Known rows, with every way that one mark hangs from another:
rozu{sotid vopilik{bobuza kiku{turov}}}: [-2.83  1.49  0.71 -0.86 -0.11  1.82 -1.48 -3.54  2.92 -3.07  3.85  2.19
 -2.23  1.45  3.84 -0.51 -3.30 -1.92 -1.14 -2.97  1.59  2.86 -0.16  0.57]
sise{guseg{turov{kiku{bufiz}}}}: [ 1.95 -1.59  2.90  0.88  3.22  2.90 -1.89 -0.75 -1.06 -0.93  0.51  2.58
 -2.00  0.08  1.20  2.38 -3.06  4.82  1.74 -2.40  0.23  0.98 -1.18 -4.58]
sise{guseg}: [ 3.68 -1.34  1.46  1.01 -0.80  3.38 -2.03 -0.92  1.02 -1.88 -0.33  1.24
 -1.78 -2.67  0.07  2.23 -2.99  2.61  2.47 -3.16  3.49  4.52 -2.26  1.21]
bobuza{sotid vopilik}: [ 2.56 -3.27  2.08  2.64 -1.00  3.01 -2.16 -1.68  2.20 -2.65  1.09  0.46
 -1.22 -2.58  3.28  0.90 -2.14  1.21 -0.47 -2.99  5.11  3.96 -1.43  4.14]
guseg{turov{kiku{sise}}}: [-0.34 -3.14  3.41  1.00  1.81  1.96 -3.66 -1.11 -0.69  0.29 -0.20  1.36
 -2.05 -1.38  3.36  0.10 -4.69  2.87  0.75 -3.14  0.98  3.90 -0.35 -1.08]
sise{guseg{turov{kiku{bufiz nazolaz}}}}: [ 1.22 -2.13  1.72 -0.05  4.74  2.79 -0.99 -0.41 -1.92 -0.73  0.57  1.44
 -2.26 -0.56  0.08  2.16 -3.07  3.65  0.65 -3.10 -1.52  0.07 -1.74 -3.53]
nazolaz{kiku{sise turov}}: [-1.21 -5.70  1.80 -0.86  1.23  1.76 -3.85 -3.32 -0.20  0.13 -0.42 -0.66
 -1.37 -0.31  4.22  0.92 -2.61  2.01  0.32 -4.76  2.22  4.29 -0.31  0.14]
bobuza{sazod sotid vopilik}: [ 2.51 -4.07  2.87  3.68 -0.92  3.69 -2.21 -2.01  0.61 -3.28  0.92  0.68
 -2.04 -4.41  2.58  0.15 -1.67  0.79 -0.49 -3.26  7.09  4.72 -0.79  2.87]
nazolaz{kiku{bufiz turov}}: [-0.04 -4.86  2.37 -0.32  2.34  2.44 -1.71 -3.48  0.14 -0.57  1.19  0.60
 -1.97  1.04  3.90  2.57 -1.04  3.44  0.22 -5.20  0.62  2.08  0.00 -1.21]
kiku{bufiz nazolaz sise{guseg} turov}: [ 0.30 -5.29  1.64 -2.48  5.38  2.15 -2.78 -2.45 -2.85 -0.81  0.54 -0.58
 -1.21 -1.39  0.43 -0.16 -2.38  0.65  1.65 -4.31 -0.04  0.79 -1.23 -1.48]
vopilik{kiku{sise}}: [ 1.56 -1.05  1.45  0.02  0.34  2.25 -3.26 -1.41  1.07 -0.11  0.90 -0.31
 -0.66 -1.50  2.49 -0.21 -2.74 -0.66  0.90 -3.38  1.89  4.56 -0.49  1.16]
turov{kiku{sise}}: [ 1.48 -3.19  3.03  0.95  0.93  1.62 -3.88 -1.19 -0.31  0.59  0.54  0.58
 -1.05 -1.69  2.79  0.05 -4.26  1.51  1.54 -4.31  1.37  4.00 -1.17 -0.70]
nazolaz{kiku{bufiz sise{guseg} turov}}: [ 0.24 -5.49  1.28 -1.63  3.71  1.87 -3.86 -3.15 -1.58  0.32 -0.29 -0.32
 -0.84  0.64  2.61  1.66 -1.31  3.03  1.81 -3.84  1.60  0.92 -0.99 -3.67]
kiku{nazolaz}: [ 1.58 -2.79  1.20  0.62  0.37  2.91 -0.80 -1.37  0.90 -1.19  0.74  0.06
 -2.68 -3.26  0.67  1.19 -2.82  0.98  0.25 -4.94  0.92  4.28 -1.70  4.44]
nazolaz{kiku{bufiz sise turov}}: [-0.98 -6.36  2.43 -1.23  3.37  1.55 -3.41 -3.70 -0.87  0.54  0.58 -0.51
 -1.47  0.69  4.35  0.74 -1.56  2.44  0.74 -5.04  0.72  1.66  0.15 -1.62]
kiku{sise}: [ 1.56 -3.58  2.52  0.75  0.03  2.27 -3.45 -1.83  0.72 -0.27  0.00  0.13
 -1.81 -3.01  2.31 -0.24 -3.51  1.17  1.85 -4.11  2.83  4.85 -1.05  2.94]
sazod{bobuza{vopilik{kiku{nazolaz sise}}}}: [ 0.97 -1.34  1.61  0.94  2.76  1.00 -1.20 -2.08  0.54 -0.35  2.14 -3.69
 -0.60 -1.93  2.46 -0.36 -1.05 -1.50 -1.18 -1.79 -0.06  2.31 -0.05  1.71]
kiku{bufiz sise turov}: [-0.14 -5.65  3.92 -1.05  3.62  1.99 -3.32 -3.36 -1.38 -0.45  1.50  0.43
 -1.54 -0.48  3.40 -0.79 -2.53  1.34  1.77 -4.76  0.94  2.46  0.47 -0.36]
vopilik{bobuza}: [ 0.78 -1.63  2.69  0.90 -1.23  3.69 -1.27 -1.44  2.83 -1.03  2.12  1.39
 -2.68 -2.13  3.13  0.91 -1.38  1.74  1.90 -4.26  1.92  4.39 -1.52  4.27]
bobuza{sotid vopilik{kiku{nazolaz turov}}}: [-0.14 -2.70  0.59 -0.57  2.27  2.76 -1.00 -2.08  0.42 -2.99  2.46 -0.75
  0.00 -0.46  3.13  0.37 -1.36 -1.85 -3.00 -3.30  2.31  2.96 -0.22  2.05]
bobuza{vopilik{kiku{sise}}}: [ 2.80 -0.95  2.25  0.74  0.66  1.59 -2.66 -2.23  1.62 -0.42  1.24 -0.81
  0.02 -1.28  3.66 -0.47 -2.21 -1.87 -0.32 -3.01  3.33  2.82 -0.86  2.37]
kiku{bufiz}: [ 2.56 -2.83  3.02  1.13  1.15  2.94 -1.36 -2.01  1.09 -0.97  1.65  1.32
 -2.42 -1.45  1.99  1.42 -2.16  2.44  1.77 -4.53  1.26  2.85 -0.72  1.40]
rozu{sotid}: [ 1.06 -1.20  1.20  1.42 -1.88  1.80 -2.12 -1.78  1.55 -2.72  0.57  1.12
 -2.63 -2.47  1.73  1.42 -3.76  2.60  0.19 -3.67  3.02  5.14 -1.17  2.42]

Rows:
[-0.96 -6.08  2.66 -1.94  5.04  1.79 -2.38 -3.15 -2.19 -0.24  1.49 -0.63
 -1.86 -1.32  2.30 -1.00 -2.40  0.12  0.64 -5.42 -0.91  1.57 -0.02  0.60] => kiku{bufiz nazolaz sise turov}
[-0.29 -1.96  2.40  1.55  1.39  2.37 -1.41 -2.52  1.05 -3.36  3.43 -1.68
 -0.19  0.43  4.23  0.94 -0.50  0.58 -1.71 -0.84  2.36  4.28  1.57 -0.65] => sazod{bobuza{sotid vopilik{kiku{turov}}}}
[ 0.17 -4.77  0.72 -1.30  1.50  2.06 -4.26 -2.69 -0.88 -0.28 -1.36 -0.54
 -0.89 -0.45  2.34  1.79 -2.35  2.52  1.38 -3.66  2.97  3.42 -1.41 -1.91] => nazolaz{kiku{sise{guseg} turov}}
[ 1.58 -3.10  2.65  3.83 -0.36  2.52 -1.51 -1.81  1.99 -2.75  1.98 -1.43
 -1.49 -2.40  3.30  1.22 -1.21  2.67 -0.27 -1.07  3.42  4.50 -0.18  2.52] => sazod{bobuza{sotid vopilik}}
[ 0.95 -4.44  2.29 -0.51  4.66  1.23 -2.61 -1.40 -1.82  1.31  1.39 -0.35
 -1.25 -1.51  1.70 -0.32 -3.11  0.82  0.92 -5.20 -1.81  0.58 -1.33 -1.36] => turov{kiku{bufiz nazolaz sise}}
[-0.30 -3.65  2.30  2.42 -1.42  4.78 -2.43 -0.95  1.25 -2.32  2.15  1.32
 -2.85 -4.13  2.84 -0.12 -0.69  1.62  1.28 -3.76  4.88  5.65 -0.89  2.56] => vopilik{bobuza{sazod sotid}}
[ 0.81 -3.63  3.06  1.19  3.02  3.38 -1.81 -3.04 -1.00 -3.32  3.27  0.72
 -0.73 -0.54  3.69 -0.29 -0.04 -0.78 -1.50 -3.17  4.54  2.05  1.49 -2.42] => bobuza{sazod sotid vopilik{kiku{bufiz turov}}}
[ 1.11 -3.29  2.39  0.04  3.44  2.73 -3.34 -1.62 -1.12 -0.45 -0.65  0.97
 -2.09 -1.50  1.40  0.34 -2.95  3.59  2.57 -2.19  1.55  1.30 -1.06 -1.36] => kiku{bufiz sise{guseg{turov}}}
[-0.93  2.99 -0.05  0.58 -1.48  1.90 -1.33 -2.53  4.23 -2.38  3.41  1.93
 -2.48 -0.05  3.14 -0.16 -3.25 -1.72 -0.53 -2.61  1.97  2.81 -1.34  2.28] => rozu{sotid vopilik{bobuza kiku}}
[-0.80 -4.26  2.65 -0.26  5.50  1.67 -2.33 -1.33 -2.19  0.97  0.87  0.40
 -2.39 -1.02  2.43 -0.41 -3.62  2.22  0.16 -4.09 -2.21  0.42 -0.60 -1.76] => guseg{turov{kiku{bufiz nazolaz sise}}}
[-0.95  2.18  0.68  1.66 -1.44  2.60 -1.50 -2.76  2.66 -2.88  3.17  2.24
 -3.41 -1.88  2.41 -0.89 -2.75 -2.27 -0.54 -2.92  4.03  3.44 -0.67  0.83] => rozu{sotid vopilik{bobuza{sazod} kiku}}
[ 0.31 -4.04  0.89 -0.15  3.21  2.32 -3.57 -1.99 -0.69  0.60 -1.54  0.07
 -2.12 -0.42  2.32  1.90 -1.94  4.66  1.64 -2.41  1.34  0.50 -1.51 -2.52] => nazolaz{kiku{bufiz sise{guseg{turov}}}}
[ 2.01 -3.25  0.13 -0.65  1.78  2.37 -2.89 -1.06 -0.84 -0.49 -0.92 -1.03
 -1.45 -3.85 -0.61  0.34 -3.18  0.60  1.81 -3.68  1.79  3.10 -2.76  2.02] => kiku{nazolaz sise{guseg}}
[ 1.53 -0.56  1.59  2.97  0.00  2.41 -1.19 -1.40  2.39 -2.58  2.91 -1.84
 -0.42 -0.96  3.47  1.36 -0.49  0.67 -1.18 -0.42  2.59  4.15  0.47  0.84] => sazod{bobuza{sotid vopilik{kiku}}}
[ 1.71 -2.13  0.42  2.02  0.98  3.52 -1.10 -1.28  0.19 -2.93  1.76 -0.71
 -1.13 -3.70  1.68  0.02 -0.84 -2.05 -2.41 -3.30  4.61  3.37 -0.84  2.38] => bobuza{sazod sotid vopilik{kiku{nazolaz}}}
[ 0.39 -3.86  1.08 -0.88  4.89  2.55 -2.41 -1.35 -1.91 -0.40 -0.66 -0.06
 -2.47 -2.33  0.27  0.10 -2.86  2.39  1.48 -2.81 -0.17  0.35 -1.53 -0.29] => kiku{bufiz nazolaz sise{guseg{turov}}}
[ 2.07 -3.48  1.29 -1.02  4.98  1.60 -2.97 -0.76 -2.47  0.99  0.53 -0.28
 -0.66 -1.51 -0.01  0.65 -2.91  1.25  2.01 -4.02 -1.07 -0.15 -2.52 -3.42] => turov{kiku{bufiz nazolaz sise{guseg}}}
[-0.94 -2.72  2.43 -0.50  4.12  0.86 -1.36 -3.14 -0.84 -0.86  2.58 -3.45
 -0.41 -0.37  3.37 -0.70 -1.08 -1.96 -1.70 -2.22 -0.37  2.35  0.96  0.22] => sazod{bobuza{vopilik{kiku{nazolaz sise turov}}}}
[-2.66  0.84  1.40 -1.27  2.08  1.60 -1.13 -3.96  2.21 -2.45  4.81  2.38
 -2.33  2.37  4.05 -0.73 -2.29 -1.49 -0.70 -3.06  0.16  0.45  0.34 -1.31] => rozu{sotid vopilik{bobuza kiku{bufiz turov}}}
[ 0.74 -2.42  3.89  1.47  2.83  2.67 -1.56 -1.33 -0.35 -0.42  1.49  2.47
 -2.70  0.26  3.03  1.63 -3.28  4.40  0.74 -3.54 -0.66  1.80 -0.03 -2.51] => guseg{turov{kiku{bufiz}}}
[-1.06 -5.55  2.01 -1.66  2.86  2.03 -2.69 -2.70 -1.54 -0.78  0.51 -0.76
 -1.80 -2.38  1.99 -0.96 -3.40 -0.15  0.18 -5.18  0.69  3.99 -0.46  2.46] => kiku{nazolaz sise turov}
[ 2.46  0.70  2.79  2.76  0.25  2.00 -0.32 -1.98  2.31 -1.64  2.79 -1.71
 -0.88 -0.68  3.16  1.55 -0.80  0.54 -0.61 -1.24  1.74  3.83  0.35  1.13] => sazod{bobuza{vopilik{kiku}}}
[ 0.88 -4.78  1.84 -0.56  3.68  1.94 -2.27 -2.11 -0.87  0.60  1.00 -0.92
 -2.10 -2.73  1.47 -0.59 -2.41  0.53  1.23 -5.03 -0.40  1.38 -1.31  2.28] => kiku{bufiz nazolaz sise}
[ 1.66 -3.02  2.30  0.31  3.57  2.12 -0.74 -1.06 -0.78  0.08  2.09  0.78
 -1.93 -0.94  1.34  1.52 -2.43  1.80  0.37 -5.36 -1.94  0.99 -1.26 -1.07] => turov{kiku{bufiz nazolaz}}
[-2.28 -2.53  2.02  0.19  0.38  4.72 -2.22 -1.50  0.30 -2.94  3.44  1.36
 -1.70 -1.27  3.79 -0.35  0.09 -0.56 -0.15 -3.52  3.87  5.43  0.81 -0.84] => vopilik{bobuza{sazod sotid} kiku{turov}}
[-0.17 -3.51  1.36  0.59  2.28  3.45 -1.27 -2.26 -1.23 -3.58  2.20 -0.58
 -1.03 -2.20  2.48 -0.43 -0.84 -2.38 -3.05 -3.64  4.28  3.59  0.38  0.72] => bobuza{sazod sotid vopilik{kiku{nazolaz turov}}}
[ 0.78  0.31  2.24 -0.22  1.41  3.46 -0.64 -1.25  2.63 -0.20  3.99  1.19
 -1.59  0.43  3.39  0.87  0.23  0.41  1.34 -3.82 -0.40  1.72 -0.62  0.65] => vopilik{bobuza kiku{bufiz}}
